Each row was made from one path, in order. Every step used is in the known rows, and no mark comes twice. Write each row's path.
In the rows, zero is written as 100.
Known rows:
u > c > t: 100  88 112 110 100  78  73 103  80  96 102  91  96  80 109  76 114 105  86  81 109 102 120 102  79 109  91 117 102 102  98 100  97 108  92  92 103  83 110 105 112  99 112  98 107 105  86  91  88  79  90  92 107  93 108 105  91 117 102 122 102  83 120 114 103  95  91  69 106  92  92  91 116
c > t > d: 100  98 102  95 119  86  83 103  77 116  88 103  78 106  99  88 100 107  77  79 108  91 115 103 103 104 100 113 105  85 101  82 107 106  94  79 113  85 100  93 114  99 108 110 102  99  88 120  98  79  99 105 121  90 101 113  96 110 103 124 104  89 113 120  95 102  88  93 108 103  85  87 116
k > p > r > c > t > d > f: 100 108 116 117 132  89  79  94  59 104  94 110  68 107  77  87 109 102  74  83  98  73 124 102 112  98  99  96 117  64 100  84 106 144  74  52 128  59 126 109 105  97  87 118 109  77  69 105 100  76  94 106 125  58 109  93  98 110 103 151  98 100 111 142 119  84 116  85 150  81  99  72 104
t > c > r: 108  99 112 105  92  86  90 110  89 116  80 109  74  97  88  79 116  99  97  91 105  99  94 110 124 109  96 107 111 101 116 107  87  98  95  83 109  78  90 113 105 114  99  99 106  86  99 102  98  78  88  81 114  87 103 100  97 102 111 108 116  90  87 102  93  82  94  90  93  91 105 107 111
p > r > c: 111  95 118 112 110 102  72 100 114 100  88 110  77  96  87  98 110  92  71  97 100  96  94 121 116 117  97  85 122  96 118 103 100 120  90  87 116  73 124 120  95 127 110  93 107  76  99  91 119  86  94  88 101  78 102  86  81  93  96 110  89  79 101 101 117 103  91  81 109  76  93  90 101
c > t > p: 117  89 101  92 103  90  93 101  83 127 108 118  92  96  86  83 106 112  99  78 115  92 114 106  92  87 107 103 109  92  97  87 101 103  93  73 129 102 107 106 118  98 108  86 102  97  78 131  83  81 114 103 110 109  90 111 111 116 101 135 101  82  91 105  86  96  86  81 117  91  88  90 111
u > c > k:  98  96 100 107 117  98  72  91  98  93  84  96  96  75 109  95 118  96  96  86 105 103 107 103  98 110  91  98  97 110 102  99  85 106 100  96  99  86 120  89 113 103 109 105  96 108  93  86  89  83  96  85 115  82 102  95  91 108 103 110  94  73 102 122  99  95  97  71 100  94  83  96  94
u > c > r > p > t > d:  93 102 113 103 108  99  91 113  86 110  90  94  81  69  62 100 126  97  79  77 107 146 110 105 107 125 100 151 111  75 117 115  92 109  86  84 120  68 124 101 116 100  95 102 107 108 108  93  93  83 107  96 145  80  97  95  84  93  91 131 105 106  94 109 158  68  83 108  92  91  94  86 100
u > c:  96  87 108 108 109  92  75  91  99  94  96  93  99  81 101  86 114  99  86  92 100 117 116 107  88 117  89 110  99 106 100 105  94  98  90  98 106  87 112  88  97 100 105  93 107 103 102  87  94  85  96  78 103  87 106  97  83 101 104 114  98  87 108 109 103 105  94  80  98  88  90 105 109
u > c > t > d > f:  92  91 109 116 124  79  75  97  55  97  99  86  86  87 104  83 101 109  74  75  95 100 126 101  80 110  93 110  96  80  96  79  95 105  81  78 114  81 111  92 115  98  98 120 108 101  77  95  89  75  88  97 118  58 115 101  87 112 106 135 106  94 108 140  99  85 104  81 135  89  82  89 116
u > c > k > p: 100 107  95 103 124  96  75  84  85  89  91  99 100  81  95  85 129 100 107  81 106 102 125  96  94 101  90 114  97 103  92 103  85 114  89  80 100  77 127  81 109  77  95 100  95 110  87  90  80  79 102  85 119  93 101  92 103 114 105 123  95  86 112 134 111  97  98  80 107  97  98  91  93
d > t > c:  97 103  96 104  98 121  88  99  96 100  94 125  87 112  85  80 110  97 102  92 109  94  84 116 101 114 106  89 100  97 103  84  89 106  96  77 106  95 106 119 102 107 114 105 108 100 113 104  96  65  95  96 111  91 105 118  84  99  96 112  97  92 103 105  73  92 110  73 108  87 100 106 107
p > r: 114  90 111 117 115 103  85  93 117 103  95 112  82 102  89  95 105  94  75 100 106  97  99 115 123 116  98  75 104 102 104  91 112 117  93  97 111  85 107 104  96 122 109  90 108  92  98 106 108  82  99  85 111  90 101  86  92  94 109 104  83  71  88  97 104 107  93  90 101  93  88  87 105
r > c: 105  99 109 100 107  92  73 102 107 107  93 110  81  94 102 101 115  90  90  99 103  95  93 120 102 108  98 102 114  96 115  98  98 103  91  84 110  80 114 116  98 110 103  90  96  76 101  97 108  92  97  93 100  87 104 104  82  98  89 123 105  86 105 113 104  99  97  80 105  78  93 111 101
k > c > r > p > t: 110 113 105 103  97  97  89 118 115 125 106 105  75  71  65 107 128 106 106  98 122 146  83 112 103 117 124 126 108  76 110 125  96 120  86  81  96  69 103 117 101 104  94  91  98  89  93 114 108  78  98 101 128  88  79 102 102  92  89 122 111  93  91  93 150  55  80 107  90  72 101  85  83
u > c > t > d > f > h: 100 107 118 120 125  64  74  81  59  92 103  86  77  86 116  86  97 110  78  77  96  96 126 103 101 107  95 111  99  76  98  83  86 115  74  68 127  77 102  79 123  89 102 115 123 102  81  94  87  67  85  97 119  59  95 117  85 104 102 131 106  98 108 136 112 101 106  85 146  88  95  93 121
f > d > t: 101 103 102  98 115 125  87  85 110 116  93 112  69 119  90  90 110 100  92  78  90  83  83 108  95 121 120 102 112  88 121  81 106 104 102 100 102  87 115 105 104 106 121  96  92  93  95  90  92  88 108  90 105  94 114 115  80  88 101 103 105  79 108  93 103 120  95  72  86  81 102 111 101
c > k > p > t > d > f: 106 117  90 114 150 105  88  85  74 107  97 118  93 100  72 114 118  92 105  95  97  90 116 100 111  94 112 110  97  63  96  79 112 125  80  52 109  69 111  81 112  78  72 117  94  91  76 130  81  71 106 111 143  79  95 105 103  98  92 147  91  97  85 152 120  86  99  99 132 100  98  81  81
c > t > h: 108 110 103 109 108  87  74  90  86 134 105 117  92  94  91  86 106  99  94 117 103  79 100 111  83 104 110 103 112  94 108  85 115 113  83  81 119  88  92 112 119 107 106  88  99  99  88 125  97  71 100 100 104  95  93 119  93 118  99 129  98  78  82 101  97  84  80  84  97 108  92 113 116
u > c > r > p:  97 102 120  97  98  89  85 102 101 110  95  81  77  62  82  83 126 100  97  74 111 134 100 103  98 116  93 122 110 100 108 116  83 100  89 102 108  78 126 103 113  99 103  97  95 106 101  74  84  90 104  82 123  78 104  91  88 110 102 114 114  95 101 101 130  67  94  92  85  86  88 106  98
d > f: 108 100 106 113 127  92  81  88  95 110 106 101  91  95  98 101 105  98 102 100  98  94  93 113  98 104 100  77  94  92 100  78 111 101  86  83 102  93  94  93 101 102  91 103  92  83  81 113  94  83  98  94 106  74 101 103  91 102 103 125 104  90  84 117  83  92 112  86 120  82  87 106 100
u > c > k > p > t: 102 106  97 114 126 108  78  91  87  86 102 110 112  82  82  92 131  91 106  95 105 103 126 102  92 107  98 128 101  91  96 113 100 126  88  74 105  71 124  93 106  81  94  93 100 103  89 103  79  75 102  94 130 103  93  98  99 104  93 134  89  87 112 132 136  93  85  83 104 103 109  82  88
f > h: 116 108 112 105 114  77  78  76 112 106 101 106  77  94 115  99 106  99  97  93 106  97 102 115 123 106 100  94 103  95 104  94 101 103  82  86 118  90  90  85 108  94 109  81 113  93 102 112 100  78  93  87 107  97  84 117  91  96  94 107 103  89  96  99 111 122  93 101 105  87  98 101 114
t > p > r > c > k: 125  90 112  99 117 113  86  96 110 113  90 122  80  85  78 103 108  95  96  89 107  86 103 115 127  98 106  76 120  91 114  96  79 130  95  70 133  83 139 116 109 123 106  94  97  89  86 103 104  90 108  96 112  81  88  82 103  98  93 127  82  63  75 106 106  92  90  77 123  79  84  77  82
c > r: 106 100 116 106 107  88  87 100  98 129  85  99  76  94  93  89 112  94  89  87 101 102  92 111 122 107 104 106 106 100 117  99 102  99  97 100 105  68  97 103 113 106  94  87  96  88  92 109  94  97 102  88 113  94 103 100  95 105 103 112 115  78  91  99 106  89  83  94  84  87 100 107 107
d > t > p > r: 117  86 109 103 109 132 109  88 107 115 106 124  85 109  61  83 100 101  91  80 103  97 101 116 109 114 121  76 102  96 100  77  96 126  90  85 127  91 132 114 113 115 113  91 112 105  98 117  87  77 115  92 108  97  96  98  95  95 101 120  81  73  77  91  97 107  89  83 119  79  98  87 103
d > t: 101 104  99 102 111 117  89  88 107 111 102 113  90 108  92  88 107  88 101  89 103  90  83 119  98 115 114  86  98 101 100  76 109 107  96  97 103  83 111 106 105 102 108  99 101 102 107 110  92  81 106 100 105  94 108 118  85  98  92 117  97  84 104 105  87 105 102  78 101  85  99 107 101
r > c > t > h: 101 113 112 104 104  90  64  96  86 132 100 117  83  91  94  91 111  96  89 117 100  73  96 120  82 107 108 104 129  87 121  96 107 114  78  73 128  80 111 125 115 111 106  84  95  85  92 111 111  78  94 100  94  83  97 121  80 115  90 133 103  84  96 108 102  76  83  73 105  91  93 112 112
p > t: 115  98 100 112 117 105  87 104 110 107 105 121 101 100  84 102 115  89  90 105 105 105  96 117 103 111 109 110 103  90 107  99 122 108  90  87 107  84  94 101 100 107 104  86 101  86 100 124  97  82 105 100 114 107  90 113  86  89  91 128  94  93  90 103 120 102  79  93  93  92  97  96 100

Write each row's path:
114  91 116  98 100 132  99  90 103 113 104 127  79 104  60  90 105  93  87  83 102  88  96 121 108 112 116  78 115  87 112  85  89 130  88  73 137  81 151 131 104 125 111  89 111  92 100 106  99  82 112  97 102  85  96  98  85  93  88 131  83  79  87  93 104 103  97  73 126  66  99  89 101 -> d > t > p > r > c
101 117  97 106 119 136  92  90  90  97  78 131  60 120  63  75 126 101 106  77  99  65  96  98 121 110 109  88 119  80 111  93  78 143 100  68 102  74 131 115 104 106 119 112 101 101  85  83  88  67  98  90 137  87 113  91 100  92 119  99  84  73 105 108 106 104 108  66 103  91 116  80  87 -> f > d > t > c > k > p > r
110  95 111 118  93  98  95 120  90 116  89 121  84  97  72  85 121  90  90 100 106 107  95 115 120 111 101 125 113  87 124 119  95 111  89  76 108  74  86 126 109 114 100  95 109  87 100 116 101  73  90  92 131  94  95 107  90  86 100 119 105  90  80 100 120  79  76  92  93  91 111 102 104 -> p > t > c > r
110 117  98 106 123 107  77  98  97 104  99 123  97  89  80 108 140  83 112  99 107  87 104 107 114  96 107 119 112  79 107 113 107 131  89  59 107  63 123 112 103  86  86  93  90  79  84 115  92  82 107 108 128  99  86 106  96 100  76 142  97  91 111 132 137  93  90  81 114  88 108  84  80 -> r > c > k > p > t
107 101 119 121 125  89  78 102  70 108  95 106  62 100  92  96 100 102  66  89  91  78 105 112 110 104  99  87 119  68 112  81 104 132  84  68 124  66 119 114 112 123 102 120 104  75  78  99 112  80  89 107 121  55 112  94  87 100  99 144  94  87 102 130 107  83 106  83 142  79  87  73 102 -> p > r > c > t > d > f
 97 101  99 107 131  96  80  85  83 113  93 104  79 103  94 104  98 100  84  94  95  95 106 108 106 108 101  94  91  78 101  67 103  91  84  76 111  86  95  82 104 101  85 114 101  88  88 114  97  82 100  94 111  64 109 103  87  92 102 124 102  98  86 132  89  98 112  94 125  86  77 102 101 -> t > d > f
116  76 119 108  99  91  88  99  78 104 106 104  90  82  80  72 103 111  76  75 111 103 138 105  95 107  93 101 112  97  97  97  85 123  88  79 133  91 129 109 110 116 121  89 116 110  75 101  88  77 103  88 110  85  96  83 105 111 112 128  84  73  84 103 116  92  84  73 118  89  91  73 114 -> u > c > t > p > r
104  98  97 106 125 103  90  99  94 113  92 122  91 108  76 114 105  94  71  99 102 111 107 112 111 117 108 125 103  75 107  88 118 100  89  76 114  83  95  89 107 103  96  92 107  93 104 126 102  79 110 101 124  96  94 110  86  81  90 124  93  99  92 114 124 112  74 107 102 101  92  93 107 -> p > t > d
111  87 113  89 100  87  84 105  86 125 110 117  84  93  88  86 110 103  98  84 113  84 112 110  91  87 102 112 123  86 109  99  92 108  88  68 134  96 121 120 112 108 109  88  97  83  78 116  98  85 109 106 106  96  92 112 101 116  91 143 106  88  97 110  96  89  91  76 123  75  95  90 107 -> r > c > t > p
106 104 110 105  96  82  76 106 105 130  88 101  66  88  95  96 109 112  94  85 109 124  93 103 109 121 121 104  99  93 114 110  91 104  89  86  88  61  99 105 105 106  93  96  98  83  90 110 107  89  88  83 103  85 102  99 101  99 108 108 115  74  92  98 107  84  83  92  92  73 104 102 104 -> k > c > r
117 113 114 119 126  81  76  72 101 107 110 102  79  92 115 102 104  96 106  98  99  88  95 114 117 100  98  74  97  87  96  84 103 106  75  79 118  89  84  87 111  93  98  96 110  83  87 112  98  76  95  93 105  79  84 117  93  95  95 122 106  93  82 115 101 107 112  93 125  77  95 106 108 -> d > f > h
107 103 112 112 113 102  78  91  97  96  95 116  80 101  80  91 122  93  85  97 102  90 112 108 112 107  95  97 116  89 106 111 104 133  81  76 120  65 131 110  90 102  99  90 107  78  92  99 105  83  98  89 111  85 103  85  95 102 100 125  88  92 111 114 126 106 101  91 116  80 110  87 103 -> k > p > r > c
113 107  95 110 119 104  91  94  97 104 111 124 105 105  74  98 126  91 101 105 108 106 119 106 101 104 109 125 100  83  98 104 124 118  85  72 113  78 103  92  96  78  90  81 102  84  90 125  88  72 111  99 119 112  89 107 100  95  94 134  95 106 103 117 131 105  84  96 104  96 112  94 101 -> k > p > t
110  95  99  88 106 124 103  86 101 121 110 122  93 104  72  88 105  98 108  79 109  99  97 116  94 104 120  88 100  95  99  72  94 102  93  81 127  97 124 111 111  99 105  90 103 107 102 123  80  80 120 100 104 102  97 114  94  99  90 132  99  84  84 103  82 104  95  82 116  81  97 103 105 -> d > t > p
105 114  95 108 116 133  96  91  92  94  85 131  83 109  69  75 119  95 108  85 113  76  94 105 128 107 103  74 107  95  94  83  85 150  95  70 104  73 136 114 101  99 106 116 109 108  95 106  85  57  94  98 133  88 104  92 105 103 106 115  79  75 101 123  96  91 111  72 118 100 109  77  90 -> d > t > c > k > p > r
 97 119  85  97 116 123  92  89  85 100  86 129  88 106  80  76 124  95 128  78 115  74  89 105 108 100 107  90 100  93  92  82  82 126  94  67 104  81 124 110 103  85  97 113  98 108  95 109  76  63  99 102 130  96 103 114 103 111 102 125  91  90 113 132  79  89 116  74 120  97 108  93  86 -> d > t > c > k > p
116 112 131 124 129  73  78  86  76 106  95 105  49 100 108  98  99 102  68  85  98  73 107 115 129 105  98  80 117  61 111  86  95 140  71  60 134  63 110 103 119 113 106 116 120  80  76 106 115  70  87 104 121  53  94 104  84  96 100 131  99  91 103 127 126 102 108  88 152  73  95  75 111 -> p > r > c > t > d > f > h
106 116 104 109 116  94  86 111  91 128 100  97  63  76  57 115 119 110  98  90 112 141  91 106 102 118 128 123  98  55 111  99  92 116  74  61 103  64 105 105 109 102  75 118 100  82  83 115 104  75  97 106 138  59  90 101  95  87  88 142 112 104  75 121 142  51  93 111 121  72  92  85  82 -> k > c > r > p > t > d > f
107 113 105  91  96  87  77 110 114 127  90  96  62  67  79 100 122 117 108  81 123 138  83 107 106 113 117 110 106  89 106 111  84 109  90  85  91  77 112 108 103 100  93  98  91  92  92 100 105  86  94  89 117  80  92  92  99 105 101 116 115  83  97  95 125  63  96 100  88  71  93  97  91 -> k > c > r > p
106 104 107  93  92  90  94 114  95 114  86 103  68  78  74  85 126 104 110  83 123 113  87 110 119 105  90 110 114  96 111 109  79 102  93  79 110  86 105 115 105 106 103 103  97  95 100  93  96  76  98  91 136  81  98  98 100 108 107 111 112  97  84  94 107  63 106 101  88  85  94 104  96 -> t > c > r > p
 99  91 121 111  99  84  81 102  91 111  88  84  87  76  95  80 117  95  83  79  95 120 111 105 106 123  95 123 106 107 116 111  85  97  92 106 103  67 106 100 113 103  98  93 104 100  96  80  89  92  93  75 108  85 110  91  91 104 104 111 112  80  99 102 114  86  86  83  86  83 101 106 110 -> u > c > r
 98 107  96 107 120  78  71 101  71 116  95 100  64  95  95  99  93 122  87  86 107 102 106 103  83 107 114  99  92  70  92  76  98 114  80  61  99  80  94  96 110 100  92 122  99  86  65 119 106  71  79 104 108  56 106 105 101 104 104 132 108  87  98 136  90  86 105  85 141  80  89  83 106 -> k > c > t > d > f
106 117  91  96 131 101  81  84  95 106  89 114  94  93  96  95 123  96 120  87 113  83 106  98 111  94 102  99 101 100  92  92 100 118  94  75  98  77 115  86 108  80  88  99  87  98  83 114  85  79 105  94 127 101  95  96 111 114  97 119  97  82 103 126  96  96 102  94 104  99  98  90  88 -> c > k > p
113  91 112  98 111 140 105  86 110 118  97 123  62 115  59  88  99 105  83  73  91  89 103 105 107 118 120  90 118  80 118  78  94 122  99  86 127  91 135 115 108 121 125  87 104  96  93  99  93  88 119  88 114  92 102  94  93  83 111 110  86  71  80  78 109 119  87  73 100  75 103  86 101 -> f > d > t > p > r
 96 120 101 102 110 130  80  75  99 131  97 125  71 117  77  89 106  95  95 102  79  79  86 110  84 126 124 101 118  88 126  81 110 105  88  94 113  86 113 106 114 110 116  83  95  99 104 100  96  81 106  89 101  94 109 127  73  86 101 110  96  78  86  83 102 103  86  68  80  91 102 125 108 -> f > d > t > h
101 111 100  96 104  94  89 119 102 127  92 102  64  76  57 115 121 112  86  91 119 148  98 106 111 126 126 139 105  63 115 115  90 113  82  68 103  64 110 107 110 102  88 104 100  97  98 115 111  79 101 101 141  80  87 103  97  90  91 129 107  98  88 103 149  68  78 116  99  80  96  81  91 -> k > c > r > p > t > d
 95 104 113 100  97 120  96 104  92 124  78 112  50 116  76  73 114  99  94  73  89  85  82 107 114 120 116 109 118  85 132  98  81 105 100  92 101  74 106 123 108 115 117 103 100  89  99  79  93  82  95  84 119  91 117 112  84  87 114  96 119  79 102  89  99  93  92  75  80  75 118 107 105 -> f > d > t > c > r
110 102 113  93 116 143  90  94 106 118  88 125  57 108  65  96 110  96  94  68  91  69  86 109 119 106 127  87 130  78 129  84  77 135 104  78 127  80 155 123 118 131 125  97  92  90  89  83 104  95 116  97 120  85 101  93  90  86  96 116  87  58  94  96 113 101  89  58 112  66  96  83  77 -> f > d > t > p > r > c > k
116 123 108 111 134  88  91  83  98 108 113 110  72  85  77 118 113 101 102  94 110 113 100 119 116 106 107 112 102  56 101  87 107 117  69  56 134  87  99  84 113  86  91 110 112  92  96 119  98  65 110 111 143  74  70 119  87  82  84 145  95 120  78 120 147  85 106 118 129  84  87  87  93 -> r > p > t > d > f > h
102 110  93  97 116 130  89  96  96 109  77 125  65 113  91  86 118 100 109  76  98  69  81 107 109 109 111  92 113  90 118  83  81 116 109  80  97  90 116 114 108 111 122 115  93 101  95  82  94  73  95  94 125  86 111 112  87  90 108  94  99  72 105 109  82 103 109  57  96  86  97  98  88 -> f > d > t > c > k
115 112  90  99 111 114  91 114 108 100  96 126  85  75  70 104 131  95 124 102 131 103  82 122 111  97  98 108 111  88 100 103  87 120  98  68 109 102 110 117 104 103 107 110  93 103  98 110  99  60 102 109 147  93  78 103 103  98  91 127  87  97  82 114 119  66  99  90 105  96  82  84  73 -> r > p > t > c > k
115 112 109 122 134  85  88  79  90 106 106 116  79 103  92 113  98  97  85 101  94 101 109 117 118 113 109 107  99  62 105  85 110 110  69  61 129  78  85  80 116  94  92 104 121  84  91 126 101  67  98 104 128  75  80 120  83  77  88 138  99 107  82 124 131 107  92 108 136  87  98  93 104 -> p > t > d > f > h
105  99 112 102 105  82  72 109  89 115  97 105  80  93 108  88 117  97  91  92 109  84  96 114  95  97  99 106 120  91 110 100 106 111  93  81 114  78 112 125 108 110 112  95  93  76  82 100 108  86  93 104 104  87 101 115  86 114  87 130 109  85 118 115 101  89  97  73 111  79  93  98 104 -> r > c > t
